(in the rows, 128 means zero)
Known rows, with every way that one mark hangs from another
[Z_31 Z_147 Z_619]: [110 120 121  85  84 139 116 122  39 107 169 151 139 111 133 159]
[Z_779 [Z_798 Z_147 Z_437]]: [145 105 103  84 176 163 112 107 113 101 126 158 142 122 117 101]
[Z_779 Z_798]: [141 114 107  90 175 142 119 113  71 113 142 144 140 117 110 127]
[Z_798 [Z_147 Z_320] Z_437]: [111 101 118  65 194 160 131 109 163 130 124 138 118 124 111 105]
[Z_619 [Z_31 [Z_147 [Z_320 Z_930]]] Z_429 Z_798]: [ 95  97 109 100 165 121  96 135 109 141 212 141 107 108 103 101]
[Z_798 [Z_147 [Z_320 Z_930]]]: [121 107 121  52 228 148 129 100 163 153 142 125  91 121 115 106]
[Z_31 [Z_437 [Z_798 [Z_147 [Z_320 Z_930]]]] [Z_619 Z_429]]: [106 124 135  65 176 133 127  65  79 136 132 116 101 124 161 128]
[Z_619 [Z_31 [Z_147 [Z_320 Z_930]]] Z_429 [Z_798 Z_437]]: [ 99  91 108 105 154 135  97 134 125 129 200 144 115 117  85  91]
[Z_31 Z_437 [Z_619 Z_429 [Z_798 [Z_147 [Z_320 Z_930]]]]]: [116 103  95  79 180 132 128  83 108 129 157 152 102 111 160 109]
[Z_779 [Z_798 [Z_147 [Z_320 Z_930]] Z_437]]: [138 103  98  68 225 175 124  98 136 119 130 154 107 134  89  92]
[Z_437 [Z_798 [Z_147 Z_320]]]: [106 119 150  62 208 142 127 109 132 136 117 106 108 112 118 131]
[Z_619 [Z_31 Z_437] Z_429 [Z_798 [Z_147 Z_320]]]: [ 92  92  97 102 180 118 101 121 140 134 175 136 116 101 163  89]
[Z_31 Z_147 Z_437 Z_619]: [ 88 120 107  99  76 148 127 122  40 104 161 137 131 108 147 167]
[Z_619 [Z_31 Z_147 Z_437] Z_429]: [ 80 110 114 114  97 120  92 130  68 131 192 122 137 112 155 127]
[Z_31 Z_147 Z_437]: [ 83 112 108 105 120 153 129 135  85 125 155 115 123 103 121 159]
[Z_619 [Z_31 Z_147] Z_429]: [100 110 126 101 103 112  83 130  72 132 199 137 142 117 143 119]
[Z_619 [Z_31 Z_147] [Z_798 Z_437]]: [102  98 117 120 106 145  91 162 124  96 183 132 149  96  89 114]
[Z_437 [Z_798 [Z_147 [Z_320 Z_930]]]]: [114 119 156  54 231 147 127  98 148 147 121  96  91 116 103 121]

Rows
[116 111 105 104 126 135 132 112  82  99 146 132 140  93 142 143] | [Z_31 Z_437 [Z_619 Z_798]]
[146 101 113  83 130 125 107  89 110 103 150 173 151 113 157 102] | [Z_31 [Z_619 Z_429 [Z_798 Z_147 Z_437]]]
[ 91 125 154 105 136 129 105 126  97 120 144  70 137 103 126 133] | [Z_619 [Z_31 [Z_437 Z_798]]]
[ 57 116 133 104 132 125 103 129  56 137 176 105 114 115 131 137] | [Z_619 [Z_31 [Z_147 Z_320] [Z_437 Z_798]] Z_429]
[124 101 122  57 217 166 132  95 184 141 128 126 101 129  93  94] | [Z_798 [Z_147 [Z_320 Z_930]] Z_437]
[ 88 105  87  96 145 141 133 109  59 126 184 154  96 111 126 138] | [Z_31 [Z_147 [Z_320 Z_930]] Z_437 [Z_619 Z_429 Z_798]]
[105  97 112  88 188 132  99 142 160 122 170 136 118  95 128  93] | [Z_619 Z_31 [Z_798 [Z_147 Z_320]]]
[ 90  90 104 113 133 132  97 145 108 119 195 151 133 112 100 100] | [Z_619 [Z_31 [Z_147 Z_320]] Z_429 [Z_798 Z_437]]
[ 72 106  85 103 120 152 140 138  57 102 168 153 111  97 122 160] | [Z_31 [Z_147 Z_320] Z_437 [Z_619 Z_798]]
[ 67  95  94 121 139 124 105 147  87 127 202 139 117 100 129 117] | [Z_619 [Z_31 [Z_147 Z_320] Z_437] Z_429 Z_798]
[127 105  94  71 214 153 123 113 100 119 139 162 114 120 123 112] | [Z_779 [Z_798 [Z_147 Z_320]]]
[139 110 116  79 140 129 112 109 110 101 149 159 141  97 155 121] | [Z_31 [Z_619 [Z_798 Z_147]]]
[105  94 112 121 103 125  83 142 110 109 192 146 153 105 112 102] | [Z_619 [Z_31 Z_147] Z_429 [Z_798 Z_437]]
[ 76 103  83 104 119 134 133 121  37 115 180 166 114 107 143 148] | [Z_31 [Z_147 Z_320] Z_437 [Z_619 Z_429 Z_798]]
[107 102  91  87 159 125 128  93  87 118 154 160 117 106 175 119] | [Z_31 Z_437 [Z_619 Z_429 [Z_798 [Z_147 Z_320]]]]
[129 101  95  75 203 169 124 109 115 109 127 162 124 128 104 102] | [Z_779 [Z_798 [Z_147 Z_320] Z_437]]
